Each row comes from the steps of one path. Every step used is in the known rows, and no mark comes twice. Write the path behind each row, first mark first.
Known rows:
tekel/bufev/lile/samog: [-4.02  0.08  2.66 -1.81 -2.05  3.72  0.40  0.45 -1.72  0.80  3.13  2.75
  0.44 -0.67 -2.17  3.66 -1.22  2.11  0.78 -0.84  2.86  1.02  0.12]
vofonor/samog/tekel/bufev/zabepov: [-1.22  0.26  4.28  0.39 -3.61 -0.76  0.01  4.43 -2.30  0.42  4.43  3.17
 -2.08  2.06 -0.97  0.53 -1.39  2.55  2.95 -1.63  1.37  1.60 -1.39]
vofonor/samog/zabepov: [-2.69 -1.38  2.82  1.91 -0.68  1.59  0.06  0.60  0.20  0.80  4.21  1.63
 -6.91  0.29 -2.51 -0.81 -2.53  3.27 -1.33 -1.29  0.51 -0.01 -2.51]
tekel/bufev/pesef: [-5.96  1.44  3.82 -3.69 -3.00  1.11  1.75  1.98 -0.23 -0.31  5.59  3.33
 -3.95  2.60 -0.80  2.64 -1.27  1.34  2.60 -1.29  1.70 -0.66 -1.72]
bufev/sige/sivak: [-2.92 -1.69 -3.77  0.45  2.30 -2.28  1.87  4.44 -0.25  1.82  2.49  6.99
  0.28 -0.29 -2.25 -1.59 -1.20  1.55  3.67  0.19  1.16  0.50 -0.11]
samog/sige/bufev: [-4.63  0.24  0.80 -0.60 -0.03  0.61  0.69 -0.20 -2.31 -1.23  4.67  6.93
 -2.12  2.84 -1.73 -0.26 -1.43  2.88  8.37  0.87  2.03  0.41 -0.72]
tekel/bufev: [-4.23 -0.31  2.80 -2.11 -2.23  1.96  1.88  0.67 -2.84 -0.35  4.79  4.00
 -3.78  2.56 -1.23  0.59 -1.69  2.31  4.70 -1.38  2.14 -1.30 -0.78]
mevo/samog/zabepov/bufev/lile: [-1.05 -0.53 -2.74 -0.61  0.85  3.99  1.35 -0.87 -0.63  1.07  4.78 -0.29
  1.84  1.18 -1.69  0.11 -0.02  2.32  0.57  0.25  3.40 -1.92 -3.22]
sige/sivak: [-2.43 -2.64 -1.96  0.36  0.39  0.00  0.60  2.87 -2.12  2.28  2.51  4.83
 -1.91  0.64 -2.70 -1.14 -1.61  2.50  3.90 -0.49  0.24  0.50  0.39]
tekel/bufev/zabepov: [-2.73  0.25  2.32 -1.23 -3.42  0.86  2.29  3.88 -2.37  0.38  5.44  3.66
 -1.24  2.52  0.55 -0.01 -0.46  3.04  6.21 -1.82  1.95 -1.97 -2.79]
sige/bufev: [-4.49 -1.06 -2.18 -0.48 -1.19  1.03  0.37  0.75 -3.11 -0.10  4.37  5.22
 -0.77  1.67 -2.01  0.54 -1.05  2.19  5.11  0.55  1.72  0.44 -0.32]
bufev/mevo: [-3.34 -0.24 -2.10  0.80 -2.22 -0.91  1.38  3.68 -6.43  0.00  3.83  2.39
 -3.59  0.12 -1.04  1.52 -1.64  1.81  1.97 -0.65  0.22  0.38  0.46]
vofonor/samog/tekel/bufev: [-2.70 -0.21  5.09 -0.39 -2.30  0.17 -0.57  1.46 -2.69 -0.44  3.65  3.53
 -4.88  2.19 -2.86  0.98 -2.74  1.85  0.90 -1.23  1.44  2.68  0.80]
lile/samog: [-3.68 -1.24  1.99 -0.60 -1.94  0.86  0.72  1.47 -2.74  1.22  4.00  0.98
 -4.62 -1.02 -3.18 -0.18 -1.71  2.29  0.98 -1.48  1.13  0.64 -0.84]
vofonor/samog/sige/bufev/mevo: [-2.24  2.02  0.33  2.29 -0.61 -0.52 -0.61  2.43 -6.62 -2.29  2.23  6.60
 -1.54  0.86 -1.48  1.13 -1.40  2.24  4.95  1.02  0.68  2.72 -0.02]
sige/bufev/gatuk: [-6.61 -1.32 -0.35  0.22 -1.61 -0.08  0.43  1.93 -4.66  0.65  5.79  5.30
 -2.06  2.33 -1.72  2.19 -1.19  0.62  4.49  0.29  2.56  0.25  0.04]
mevo/samog/sige/bufev/lile: [-4.05 -0.61  0.00 -0.28  0.18  1.25 -0.02 -1.00 -3.32  0.61  3.00  6.17
  3.22  1.49 -2.25  0.78 -0.70  2.48  4.78  2.16  2.82  0.61 -0.19]
tekel/bufev/mevo/samog/lile: [-4.65  0.12  2.16 -0.62 -2.62  0.05  1.13  0.50 -4.16 -0.10  3.70  2.78
 -1.71  0.94 -1.66 -0.10 -1.41  2.14  3.50  0.42  0.84 -0.54  0.23]
vofonor/samog: [-2.63 -1.21  3.71  1.51 -1.53  0.47  0.25  1.95 -6.08  0.97  2.99  2.05
 -6.03 -0.09 -3.09 -1.17 -2.97  2.65 -0.40 -1.06  0.08  1.11 -1.21]
zabepov/samog/tekel/bufev: [-1.59 -0.96  1.91 -2.07 -1.01  0.05  0.23  1.06  0.32 -0.05  4.01  2.56
 -2.84  3.32 -3.18  1.62 -0.99  2.29  3.00 -1.86  2.43  0.26  1.26]
lile/samog/zabepov/bufev: [-0.74  0.91 -0.80 -1.12  0.62  3.95  1.46  0.01  1.62 -0.74  6.00 -0.95
 -3.40  0.66 -1.97 -1.02 -0.15  2.55  2.56 -1.69  2.86 -1.35 -4.20]
lile/bufev/pesef: [-5.47 -0.54  2.17 -3.56 -2.91  2.68  0.54  2.94 -3.29 -0.92  5.96  1.21
 -5.06  0.29 -0.87  0.47 -1.11  0.51  1.60 -0.53  2.17  0.45 -0.30]
sige/bufev/zabepov: [-2.76 -0.39 -2.11  0.40 -2.63 -0.05  0.96  3.96 -2.69  0.78  5.10  4.58
  1.61  1.60 -0.18  0.00  0.08  2.92  6.89 -0.06  1.64 -0.34 -2.29]
samog/tekel/bufev: [-4.15 -0.57  2.47 -2.26 -2.46  0.15  0.69  1.00 -0.92 -0.35  5.24  3.38
 -4.36  3.21 -2.11  1.57 -2.17  1.74  3.40 -1.16  2.08  1.18  1.03]

Write each row's path:
[-2.77 -1.56  2.95 -1.90 -2.16 -1.28  0.29  0.40 -1.66  0.66  4.21  2.70
 -3.45  2.96 -3.04 -0.89 -1.22  1.24  2.10 -0.73  2.24  0.35  0.20] => mevo/samog/tekel/bufev
[-4.21 -1.23  0.91 -0.65 -1.66  2.62  0.23  1.21 -2.77  1.86  3.19  1.21
 -0.59 -1.89 -2.87  2.85 -1.66  2.33 -0.86 -0.58  1.89  1.48  0.18] => bufev/lile/samog
[-1.83 -0.90 -3.41  1.10 -1.56 -2.02 -0.12  2.24 -6.42  0.36  2.27  3.89
  0.69  0.42 -2.36 -1.05  0.22  0.97  2.81  1.28  1.14  0.44 -0.46] => sige/bufev/mevo/samog
[-2.19  0.12 -0.09 -1.83  1.05 -2.36  1.78  2.88  1.98 -0.44  4.04  5.02
 -0.74  2.02 -2.62  0.82 -0.67  1.19  2.35 -1.08  3.31  0.19  0.63] => zabepov/samog/tekel/bufev/sige
[-3.99 -1.42  0.39 -0.64 -1.93  0.39 -0.98  1.53 -0.65  1.90  3.89  0.61
 -1.48 -0.94 -3.72  3.59 -2.20  1.66 -2.01 -0.32  1.79  4.09  2.24] => bufev/lile/samog/tekel
[-4.65 -1.27  1.75 -1.20 -3.52  3.32  1.03  3.58 -4.26 -0.48  6.51  1.67
 -2.16 -0.09  0.52 -1.35 -1.12  2.92  6.17 -0.36  2.00 -0.33 -0.31] => samog/lile/bufev/zabepov
[-5.20  0.19 -0.35 -0.50 -0.04  2.52  0.25 -0.54 -2.47 -0.27  3.96  6.63
  2.40  1.69 -1.44  3.08 -1.44  2.85  5.61  1.72  2.74  1.32  0.58] => samog/sige/bufev/lile
[-3.10 -2.76 -2.12 -0.45  1.97  0.10  0.54  3.02 -1.77  0.68  2.44  5.66
  1.20 -1.55 -2.41 -4.36 -0.49  0.74  4.06  1.62  2.36  0.93  1.19] => mevo/samog/lile/bufev/sige/sivak
[-0.34 -1.11 -2.88 -0.60  3.12 -2.46  0.64  4.20  3.38  0.85  1.61  7.23
  2.20  1.51 -3.26  0.03  0.00  1.37  3.66 -0.58  2.49  1.32  1.51] => zabepov/samog/tekel/bufev/sige/sivak
[-6.38 -1.94  2.18 -2.11 -2.26  4.74  0.49  0.40 -4.91 -1.27  5.99  1.47
 -4.88 -0.21 -1.28 -1.17 -2.34  2.16  4.66  0.12  2.17  0.57  1.89] => samog/lile/bufev
[-1.95  0.30  3.23 -1.21 -3.71 -0.55  0.39  4.20  0.00  0.57  5.18  2.55
 -1.55  1.49 -1.10  1.10 -0.52  2.29  4.04 -1.97  2.13  1.27 -1.22] => lile/samog/tekel/bufev/zabepov
[-1.42 -2.30 -1.04 -0.24 -2.33 -1.74 -1.14  3.12 -6.53 -0.29  3.69  0.48
 -3.43 -0.06 -2.77 -1.55 -0.80 -0.19  0.26  0.46  1.74  2.60  2.43] => lile/bufev/mevo/samog/tekel
[-1.59 -2.10 -1.26  0.56 -1.20  1.35  0.00  1.44 -2.58 -0.45  4.29  0.51
 -4.02 -0.37 -1.27 -2.26  0.05  1.09  0.14  0.03  2.02 -1.01 -1.11] => lile/bufev/mevo/samog/zabepov
[-1.99 -1.62 -1.52  1.41 -0.99 -0.93  0.85  1.25 -0.48  1.12  4.01  0.88
 -4.00  0.36 -1.90 -1.16 -0.42  1.98 -0.57 -0.38  0.75 -1.45 -2.07] => bufev/mevo/samog/zabepov
[-2.38 -0.04  2.42  0.60 -0.56 -2.53  1.33  1.47 -6.20 -0.24  3.23  3.65
 -4.44  1.46 -2.08 -2.37 -1.21  2.19  4.37  0.23  0.78 -0.68 -1.22] => bufev/mevo/samog/sige
[ 0.57  0.32 -2.87  0.13 -0.60 -0.77  1.71  2.57 -8.00 -0.15  3.39  0.11
 -0.73  0.84 -1.93 -2.57  0.30  0.98  2.51 -0.08  1.62 -1.18 -2.50] => zabepov/bufev/mevo/samog
[-0.09 -1.25 -2.69  0.38 -1.04 -2.18 -0.80  3.90  0.40  1.32  4.12  2.65
  1.18  2.32 -2.78  1.08  0.40  2.85  3.94 -0.83  1.83  1.21  0.22] => sige/bufev/zabepov/samog/tekel
[-1.81  0.10 -1.03 -1.46 -0.72  2.06 -0.37  1.28 -1.53  0.62  4.51 -0.42
  0.18 -0.22 -3.33  2.87 -1.24  1.44 -0.33 -0.47  2.85  3.44  0.73] => zabepov/bufev/lile/samog/tekel
[-3.46  0.85  3.14 -3.69 -1.99 -0.54  0.28  2.43  2.77  0.00  4.87  2.18
 -3.09  3.32 -2.62  3.49 -0.58  1.31  0.69 -1.81  2.02  0.63  0.09] => zabepov/samog/tekel/bufev/pesef
[-3.46 -0.69  1.35 -0.27  0.12 -0.54  0.31 -0.85 -3.15 -0.39  3.71  6.29
 -1.23  2.63 -2.74 -2.66 -0.52  2.51  6.81  1.35  2.17 -0.20 -1.59] => mevo/samog/sige/bufev
[-2.62 -0.07  2.12 -1.28 -3.64 -0.73  1.20  4.10 -0.84  0.42  5.83  3.04
 -1.47  2.95 -0.25  1.03 -0.95  2.45  5.12 -1.63  1.96  0.19 -1.13] => samog/tekel/bufev/zabepov
[-3.95 -0.24  2.02 -1.03 -1.16  4.44  0.28 -0.78  3.97  0.71  4.47  1.98
 -1.18 -0.14 -1.60  3.53 -0.91  2.71 -0.36 -1.11  2.95 -0.12 -1.39] => tekel/bufev/lile/samog/zabepov
[-3.44 -0.50  0.91 -1.77 -0.15 -3.43  1.80  2.43  0.16  0.18  4.14  5.12
 -1.08  1.53 -2.44 -1.26 -0.95  0.32  1.82 -0.01  3.13  0.34 -0.23] => mevo/samog/tekel/bufev/sige
[-0.33  0.01 -5.99  0.07  4.36  0.43  2.32  3.19  3.55  0.36  3.90  5.18
  1.36  0.73 -1.44 -2.10  0.12  1.61  4.43  0.01  2.69 -0.79 -2.80] => samog/zabepov/bufev/sige/sivak
[-4.89 -2.96  2.81 -1.85 -2.02  3.28  0.05 -0.22 -5.69 -0.40  5.06  0.86
 -4.06 -0.32 -2.20 -3.60 -1.56  1.71  3.56  0.60  2.24 -0.14  0.86] => mevo/samog/lile/bufev
[-1.65  0.60 -0.99 -1.42 -0.43  4.15  0.82  0.92 -3.55  0.51  4.01  0.03
  1.60 -0.98 -2.40  1.98 -0.69  1.97  1.14 -0.65  3.08  0.93 -1.56] => zabepov/bufev/lile/samog
[-4.76 -0.95 -3.24 -0.39 -1.05  2.84 -0.05  0.46 -3.52  0.97  3.60  5.14
  3.74  0.71 -1.57  3.68 -1.17  2.25  2.83  1.54  2.46  1.31  0.94] => sige/bufev/lile
[-1.83 -1.84 -1.19  0.65 -2.12 -3.95 -0.34  3.09 -4.70  1.23  3.35  0.94
 -3.44  0.72 -3.35 -0.42 -1.33  0.63 -0.82  0.09  0.47  2.15  1.27] => bufev/mevo/samog/tekel
[-5.74 -0.81  4.62  1.13 -1.88  1.50  0.19  0.37 -4.20  0.72  4.10  1.99
 -5.44 -0.29 -2.94 -0.20 -3.86  3.60  1.16 -0.27 -0.28  1.57  0.17] => vofonor/samog/lile
[-4.41 -1.39  1.26 -0.59 -0.40  1.54  1.12 -0.15 -0.71  1.20  4.42  1.28
 -3.40  1.02 -3.27  0.54 -1.90  4.10  3.48 -0.91  0.74 -1.21  0.56] => zabepov/samog/lile
